Known rows, with every step that occurs
bupo > kodi: [ 1.40 -1.87 -0.74 -2.67 -2.22  0.18  0.60 -1.95  1.06 -0.15  0.84  0.23
 -0.72 -2.34 -0.84  2.86  0.22 -1.30  1.02  0.70  0.33  0.07 -0.07]
zapes > kodi: [-1.52  0.68 -1.18 -0.92 -1.29  0.65  0.12  0.24 -1.28  0.09  0.61 -0.42
  0.26  3.75 -0.94  1.26 -0.31 -0.28  0.39 -3.75 -1.60  0.20 -0.30]
bupo > kodi > sumaf > bimaf: [ 1.05 -1.59 -0.62 -0.30 -1.39  0.03 -1.16 -2.96  0.66  0.41 -0.46 -0.21
 -1.15 -2.42 -3.51  0.72  0.16  1.76  3.08  1.67  2.13 -0.42 -2.68]
gezud > bimaf > bupo > kodi: [ 3.36 -0.21 -1.40 -0.85 -1.06  2.08  2.19 -0.86  2.53  0.65 -2.81 -0.30
 -2.55 -0.21 -1.62  5.71 -0.19  0.21  3.73 -1.69  1.66 -1.71 -1.75]
vazaz > bimaf > bupo: [ 2.36  1.83 -0.45  1.50 -2.95  2.71  1.08  0.86  1.97 -0.35 -4.56  0.18
 -0.84  0.39  3.27  4.34 -0.90 -1.12  2.18 -1.06  1.20 -1.18 -0.92]
ligib > zapes > kodi: [-4.31  1.26 -1.41  0.49  0.47 -0.68  0.12 -1.67 -1.04 -0.04  2.14 -0.85
  3.63  4.59  0.25 -0.17 -1.57  0.05  0.52 -4.62 -2.10  0.28  0.03]
bimaf > bupo > kodi > vifa: [ 2.54 -1.45 -0.51 -3.03  0.95  2.50  0.09 -1.07  2.33  0.43 -1.51  1.35
 -0.36 -2.09 -0.59  5.50  3.44 -1.93  4.43 -1.64 -0.93 -1.26 -2.76]
bimaf > bupo: [ 1.27  0.80  0.06 -0.16  0.94  1.63  0.70  0.63  1.39  0.21 -3.53 -0.18
 -0.78  0.40  0.39  2.03  0.31  0.23  1.95 -1.79  0.29 -1.06 -0.49]
bimaf > bupo > kodi > gezud: [ 3.00 -0.58  0.05 -4.44 -0.51  1.89  0.82 -2.51  2.72  0.84 -4.29 -0.66
 -0.33 -3.28 -0.06  5.50  4.18 -0.29  4.98 -2.24  1.95 -0.90  0.19]
bupo > kodi > zapes: [ 1.04 -0.75 -0.53 -4.52 -1.77  0.34  0.04 -2.69  1.29  0.26 -0.97 -0.49
 -1.64 -4.23 -0.19  1.30  3.48 -0.56  0.77  0.64  0.14 -0.06  2.52]
gezud > bimaf > bupo > kodi > sumaf > zapes: [ 3.12  0.04 -0.90  1.86  1.55  2.39  0.82 -3.01  2.15  1.77 -5.11 -1.65
 -1.72 -2.46 -1.09  1.72 -2.58  3.29  4.57 -3.46  2.23 -1.38 -5.43]
bupo > kodi > vifa: [ 1.28 -2.16 -0.57 -3.21 -0.09  0.91 -0.56 -1.57  0.81  0.25  2.09  1.48
  0.29 -2.60 -0.99  3.60  2.88 -2.15  2.49  0.13 -1.40 -0.27 -2.26]
gifop > kodi: [-1.62 -0.39 -0.25 -5.19 -1.76 -0.43  0.14  0.74 -0.50 -0.09 -0.36  1.05
  1.45 -2.86  0.21 -1.85  1.13  0.48  2.64 -1.49  1.46  0.86 -0.19]
gezud > bimaf > bupo > kodi > ligib: [ 2.99  0.37 -1.04 -2.83  0.36  3.13  3.20 -1.11  2.43  1.45 -3.84 -1.59
 -4.49 -1.33 -0.77  4.40  0.57 -0.07  2.77 -3.55  0.39 -1.86 -0.15]
gifop > kodi > gezud > bimaf > bupo: [ 1.04  1.57 -0.21 -4.88  0.34  1.50  1.13  0.68  1.31  1.51 -5.69 -0.34
  0.76 -1.92 -0.32  1.89  4.67  2.88  7.36 -4.93  4.20 -0.86 -0.90]
gezud > bimaf: [ 0.84  0.83 -0.75  2.00  0.28  0.23  0.92  0.43  0.17  0.53 -0.23 -0.40
 -1.07  1.49 -1.30  1.06 -0.60  1.28  0.85 -0.68  1.19 -0.72 -1.06]
gifop > kodi > vazaz: [-1.22  0.08 -0.40 -3.53 -2.27 -1.71 -2.20  0.56 -0.59 -1.14 -1.65  0.73
  1.75 -1.52  0.20 -4.61  0.45  1.66  3.17 -1.82 -1.31  0.97  0.07]
gezud > bimaf > bupo: [ 2.25  1.67 -0.68  1.61  1.18  1.88  1.44  1.07  1.55  0.76 -3.89 -0.61
 -1.82  1.96 -0.74  2.98 -0.19  1.45  2.76 -2.50  1.42 -1.76 -1.57]
bimaf > bupo > kodi: [ 2.60 -1.02 -0.62 -2.81 -1.37  1.78  1.30 -1.44  2.35  0.03 -2.58  0.19
 -1.45 -2.10 -0.46  4.67  0.56 -1.10  2.76 -1.03  0.46 -0.99 -0.81]
bimaf > bupo > kodi > vazaz: [ 2.91 -0.44 -0.83 -0.97 -2.05  0.65 -0.88 -1.52  2.41 -1.07 -3.94 -0.28
 -1.20 -0.60 -0.42  2.19 -0.14  0.01  3.41 -1.53 -2.09 -0.91 -0.34]
sumaf > bimaf > bupo > kodi: [ 1.98 -0.57 -0.67 -1.05 -1.86  1.10  0.54 -1.09  2.30 -0.11 -4.07  0.20
 -1.71 -0.94 -3.25  5.23 -0.60 -0.46  4.18  3.02  2.12 -1.54 -1.51]
kodi > vazaz > bimaf > bupo: [ 2.73  2.33 -0.60  3.11 -3.63  1.55 -1.19  0.67  2.07 -1.36 -5.96 -0.17
 -0.65  1.95  3.24  1.89 -1.45  0.03  2.83 -1.42 -1.39 -1.14 -0.83]
gezud > bimaf > bupo > kodi > vazaz: [ 3.77  0.36 -1.55  0.93 -1.76  0.95 -0.20 -1.09  2.56 -0.51 -4.25 -0.71
 -2.29  1.01 -1.62  3.07 -0.71  1.28  4.28 -2.11 -0.95 -1.60 -1.54]
bimaf > bupo > kodi > sumaf > zapes: [ 2.08 -0.89 -0.13 -0.52  1.26  2.09 -0.03 -3.45  2.02  1.18 -4.86 -1.22
 -0.73 -4.17  0.21  0.50 -1.83  1.96  3.67 -2.92  1.23 -0.72 -4.42]

Rows
[ 2.80 -0.28 -1.37  0.43 -6.81  0.16 -1.16 -1.86  1.53 -1.80 -1.32  0.34
 -0.42 -1.01  1.90  2.66 -1.65 -1.50  1.78  1.01 -1.40 -0.02 -0.36]	bupo > kodi > vazaz > bimaf
[ 2.05 -0.48 -0.42 -4.79  0.14  2.87  2.36 -1.65  2.27  0.96 -3.61 -1.27
 -3.31 -2.85  0.57  3.63  1.06 -1.37  1.95 -2.87 -0.69 -1.17  0.80]	bimaf > bupo > kodi > ligib
[ 3.12  0.68 -1.31 -2.51 -0.76  2.24  1.45 -1.64  3.02  1.01 -4.79 -1.01
 -3.52 -2.34 -0.98  4.38  3.09  0.95  3.54 -1.91  1.45 -1.79  0.92]	gezud > bimaf > bupo > kodi > zapes
[ 2.41  2.06  0.01  0.14  2.09  1.98  0.95 -0.08  2.02  1.52 -5.56 -1.39
 -0.65  0.69 -0.55  3.78  3.24  2.25  4.77 -3.55  2.66 -1.70 -0.62]	kodi > gezud > bimaf > bupo
[-2.01  1.19 -0.88 -3.19  0.22  1.70  1.30 -0.04 -1.51  0.96 -0.40 -1.76
 -1.60  2.83 -0.04  0.10  0.51 -0.47 -0.52 -5.43 -2.66  0.05  1.27]	zapes > kodi > ligib
[-1.46 -0.78 -0.13 -5.70  0.67  0.33 -1.09  1.12 -0.56  0.34  0.74  2.21
  2.51 -3.10 -0.04 -1.18  4.09 -0.28  4.04 -1.92 -0.16  0.61 -2.41]	gifop > kodi > vifa
[-1.38  0.51 -1.11 -0.12 -0.05  1.35 -0.78 -1.25 -1.53  0.89  0.85 -0.99
  0.08  2.32 -0.72 -1.05  0.91  2.23  1.34 -6.82 -1.12  0.26 -2.11]	zapes > kodi > sumaf
[-3.97  1.52 -0.69 -1.46  1.28 -0.60 -0.19 -2.77 -0.88  0.67  0.35 -1.74
  4.73  3.20  0.58  0.86  2.09  0.87  2.70 -5.99 -0.82  0.35  0.82]	ligib > zapes > kodi > gezud
[-0.41  0.19  0.56  2.43  2.56  0.31 -1.36 -2.14 -0.45  1.11 -2.29 -1.34
  0.84 -2.31  0.51 -3.95 -2.40  3.14  0.73 -1.72  0.65  0.31 -3.71]	kodi > sumaf > zapes
[ 3.53  0.93 -1.11 -3.15 -4.84  2.96  1.03 -1.77  3.31 -0.08 -5.54 -0.21
 -2.57 -3.84  3.08  5.78  2.66 -1.63  2.97 -0.42  1.31 -1.32  1.47]	vazaz > bimaf > bupo > kodi > zapes
[ 1.02  2.69 -1.17 -0.94  0.68  2.57  1.15  0.13  0.52  1.61 -4.93 -1.78
 -0.36  4.19 -1.41  5.11  3.17  2.00  5.31 -7.30  1.19 -1.52 -0.96]	zapes > kodi > gezud > bimaf > bupo
[ 2.84 -1.13 -0.63 -2.08 -0.21  2.41  0.29 -2.74  2.25  0.82 -2.41 -0.44
 -1.72 -3.22 -0.19  2.41  1.72  1.34  3.62 -4.13  0.89 -0.96 -2.36]	bimaf > bupo > kodi > sumaf
[-0.97  2.30 -0.83  1.03  1.40  0.65  0.25 -1.29 -1.09  1.85 -3.88 -2.28
  1.40  3.26 -1.53  1.55 -0.74  2.41  3.34 -4.18  1.42 -0.16 -2.33]	sumaf > zapes > kodi > gezud > bimaf
[ 3.32  0.25 -0.78  0.71 -2.75  3.20  0.39 -3.15  2.53  0.66 -5.79 -0.82
 -0.80 -4.21  3.04  3.16 -3.01  0.68  4.07 -2.14  2.14 -0.84 -4.80]	vazaz > bimaf > bupo > kodi > sumaf > zapes
[-2.69  1.38 -0.51 -1.34  1.70  1.32  0.97 -0.89 -1.74  1.40 -2.96 -2.51
 -0.60  1.80  0.38 -1.50 -3.01  0.12 -0.55 -4.32 -2.53  0.32 -0.69]	sumaf > zapes > kodi > ligib
[ 1.11  0.99  0.18  2.09  1.56  1.55 -1.30 -0.49  1.06  0.83 -4.75 -0.74
 -1.30  0.01 -2.21  0.29  0.43  3.21  4.13 -0.82  2.20 -1.58 -3.14]	kodi > sumaf > bimaf > bupo
[-1.21  0.21 -0.53 -1.72  1.14  0.87  1.58 -3.04  2.38  0.53 -3.49 -1.78
 -0.46 -0.66 -1.03  2.61 -1.27 -0.45  3.17  0.19  0.19 -1.63  0.22]	sumaf > bimaf > bupo > kodi > ligib > zapes
[-0.63  1.70 -1.04  1.21  0.37  2.13 -1.14 -0.34 -0.28  0.94 -4.22 -1.22
 -1.00  3.96 -3.17  1.33  0.32  3.04  4.41 -4.56  0.85 -1.33 -3.47]	zapes > kodi > sumaf > bimaf > bupo
[ 2.37 -0.13  0.08 -2.99 -0.97  1.19  0.10 -2.20  2.57  0.67 -5.78 -0.57
 -0.66 -2.19 -2.98  5.81  2.96  0.24  6.20  1.96  3.60 -1.52 -0.56]	sumaf > bimaf > bupo > kodi > gezud
[ 0.53  0.90 -1.19 -2.12 -2.17  2.68  2.76 -3.12  3.08  0.16 -3.05 -1.32
 -0.20 -1.81  4.42  4.37 -1.25 -2.32  2.26 -3.27 -0.44 -1.24  0.52]	vazaz > bimaf > bupo > kodi > ligib > zapes
[ 1.14  1.85 -0.81 -2.16 -5.26  1.05 -1.13  1.44  1.42 -1.48 -6.22  0.93
  0.97 -1.19  3.33 -0.14 -0.18  0.59  5.37 -2.93 -0.06 -0.28 -1.02]	gifop > kodi > vazaz > bimaf > bupo
[-0.64 -0.09 -0.58 -3.43  1.68  1.57  2.41 -3.38  2.44  0.72 -2.21 -1.83
 -0.10 -1.91  1.71  2.16 -0.30 -1.00  1.98 -3.88 -1.24 -1.07  1.05]	bimaf > bupo > kodi > ligib > zapes
[-1.72  3.14 -1.35  0.53  2.40  1.30  1.11 -1.73  0.78  1.48 -3.50 -2.32
  2.97  5.42 -0.17  3.67  1.89  2.31  5.19 -8.14  0.62 -1.39 -0.73]	ligib > zapes > kodi > gezud > bimaf > bupo
[ 3.98 -0.09 -1.14 -0.83 -4.05  3.52  0.65 -2.48  2.76  0.25 -3.31 -0.11
 -1.78 -3.22  2.68  4.61  0.39  0.10  3.95 -3.47  1.83 -1.10 -2.88]	vazaz > bimaf > bupo > kodi > sumaf
[ 4.13  0.57 -0.46 -3.12 -4.19  2.93  1.29 -2.29  3.23  0.27 -5.31 -0.20
 -0.34 -3.29  2.69  7.84  2.90 -1.61  5.22 -1.43  2.81 -1.12 -0.11]	vazaz > bimaf > bupo > kodi > gezud
